Each row comes from the steps of one path. Every step used is in the known rows, and no mark comes twice. Write the path behind each row, first mark first.
In the rows, zero is written as 128.
Known rows:
v, e, q: [171 122 149 150 129 118 171 116 161 123 107 146 179 161 110 111 108 166
 114  90 111 136 116]
u, e, c, q: [ 86 145 145 155 111 109 160 131 152 147 129  77 140 110 114 136  34  72
 109 137 121 137 112]
e, v: [133 134 142 152 158 118 149 138 161 114 137 119 154 160 126 133 112  94
 147 108 110 137 113]
v, e, c, q, u: [105 126 151 143 106 103 218 141 132 121 116 116 143 122  86 134  66 107
 106 147  96 157 118]
v, c, e, q, u: [109 142 209 133 130 104 211 121 185 141  47 151 141 163  60 179 116 144
 162 107  72 169 140]
c, e: [127 149 165 155 129  94 151 140 174 144 113 113 154 139 134 141  94 110
 152 106 109 141 124]
c, e, v: [137 146 170 154 151  88 160 158 186 120 132 120 155 175 130 154  95  94
 159  97 108 145 102]
c, q, u, e: [102 145 162 158 137 122 181 118 167 114 143 105 104 100 139 168  76  65
 109 129  95 171 118]
c, v, e: [151 123 149 150 128 102 175 114 173  85 149 110 145 101 127 125  75 136
 117  69 123  89 125]
c, v: [122 135 146 141 123 109 141 111 168 120 133  93 139  87 134 136  85 112
 133  83 125 110 132]
u, e: [131 146 146 158 157 129 146 117 176 120 154 110 131 112 136 145  79  83
 128 102 111 118 125]
v, e: [158 131 132 154 142 117 173 123 156 105 144 128 158 136 118 119 102 131
 123 107 115 110 129]
m, v, c: [120 144 138 141 123 114 153  80 176 125 101 102 128 125  96 140  74 119
 173 127  92  86 163]
q, e, c, v: [102 131 179 125  92  87 178 134 146 121 110 111 137  93 113 143  38  98
 139 105 121 108  86]
v, c, q, e: [ 96 135 171 154  99 122 203 116 141  99  88 113 131 150  94 157  69 119
 146 139 104 144 105]
m, v, c, e, q: [138 160 189 140 105  80 171  91 206 144  61 114 163 164  88 147  64 162
 174  99  89 125 135]
e, q, u, v: [132 111 180 153 148 144 146 125 168 133  83 139 127 136  95 148 143  95
 137 131  91 180 136]
v, e, q, u: [164 126 170 139 137 117 200 118 160 110 105 164 151 145  97 139 125 152
 111 101  93 158 124]
m, v, e, c, q, u: [119 142 145 143  88  83 207 111 155 117 125 103 137 106 111 128  31  95
 122 142  93 132 126]
u, v: [135 114 142 166 152 145 120 133 167 123 124  99 136 128 118 116 120  74
 144 131 111 133 148]
e, q, u: [127 138 164 132 133 125 170 111 155 145  77 147 142 131 102 145 134 123
 133 113  93 181 125]

Which path is each row?
[119 134 167 163 115 106 182 145 148  85 139 116 142 171 147 150  70  89
 135 126 125 164  60] => c, q, e, v
[123  99 166 148 150 129 184 153 164 111 124 126 133 129  71 132  96  69
 131 156  89 123 140] => q, u, v, e, c
[100 118 204 153 160 127 188 140 200 116  87 117 109 151  55 183 122  77
 179 141  72 144 165] => q, u, v, c, e
[ 96 145 157 141 103 107 193  79 173 113  95  94 107 115  92 159  74 102
 159 147  75 144 157] => m, v, c, q, u
[158 103 144 169 153 143 147 139 179  96 143 116 146 143 112 113 111  97
 128 122 110 112 141] => u, v, e
[124 117 203 161 136 128 159 129 195 141  54 120 157 183  66 149 108 131
 163 113  97 149 145] => u, v, c, e, q
[ 94 140 170 133 152 116 182 138 168 139 129 124 116  94  93 163  70  55
 129 143  91 128 126] => q, u, e, c
[101 102 169 152 157 157 170 123 179 110  92 122 101 133  48 166 138  72
 168 154  76 133 170] => q, u, v, c
[126 111 160 159 158 144 145 133 172 123 123 117 106 114 101 149 134  56
 154 148  92 154 154] => q, u, v
[ 96 126 141 166 127 123 186 119 159 108 107  99 151 183  88 145  87 113
 144 125 101 144 118] => e, v, c, q
[ 78 114 159 151 118 135 162 145 146 148  95  85 117 114  88 134  85  52
 133 173  95 180 135] => e, c, q, u, v
[156 102 169 164 163 143 181 136 179  85 141 133 121 131  96 141 129  78
 135 135  89 131 145] => q, u, v, e
[110 119 187 165 148 128 160 136 198 126  91 101 134 162  77 155 102  92
 179 131  90 125 161] => u, v, c, e
[185 141 148 144 112 100 166  89 182 114 114 129 174 143 132 105  72 157
 127  91 108 114 122] => m, v, e, q
[ 97 114 183 175 110 144 178 124 157  90  93  99 123 159  89 150  82  86
 151 154 103 147 117] => u, v, c, q, e
[141 148 164 157 144 130 145 112 179 137 117 128 152 130 132 141  86 115
 113  92 110 142 113] => u, e, q
[126 157 177 144 116  81 172 102 198 129 100 100 140 139 103 151  58 122
 183 110  91  94 155] => m, v, c, e
[130 123 135 141 127 112 178 140 141 134 121 123 165 134  87 106  71 119
 119 127 113 100 127] => v, e, c
[120 121 182 144 141 119 203 138 164  80 110 146 143 191  84 164  91 105
 162 125 100 112  91] => q, e, v, c
[133 139 149 159 177 123 150 139 186 101 171 116 137 150 141 152  79  64
 133  98 111 118 101] => u, e, v
[111 148 168 149  80  99 191  86 164  95  99  97 127 134 117 146  38 114
 154 137  98 121 109] => m, v, c, q, e
[121 144 188 141 121 108 185 116 181 151  54 138 171 177  72 152 101 164
 161  98  93 147 134] => v, c, e, q
[130 142 133 148  80  84 177 108 155 128 130  80 163 122 125 101  16 112
 118 127 114 112 118] => m, v, e, c, q
[111 144 173 146 133 102 186 127 178 135  90 110 148 154  78 156  93 129
 172 117  93 124 149] => v, c, e
[ 72 132 147 131 104 106 184 133 131 152  94  96 130 105  94 142  75  87
 132 159  94 175 128] => e, c, q, u
[177 144 137 151 126  99 162  98 176  99 152 115 149 123 139 114  62 125
 140 103 110  90 135] => m, v, e
[166 123 159 141 117 101 176 100 171 103 112 126 167 125 116 120  83 165
 103  50 123 109 109] => c, v, e, q
[121 104 139 170 116 131 169 145 151 121 124  86 155 146  94 101  66  87
 112 147 123 136 122] => u, v, e, c, q
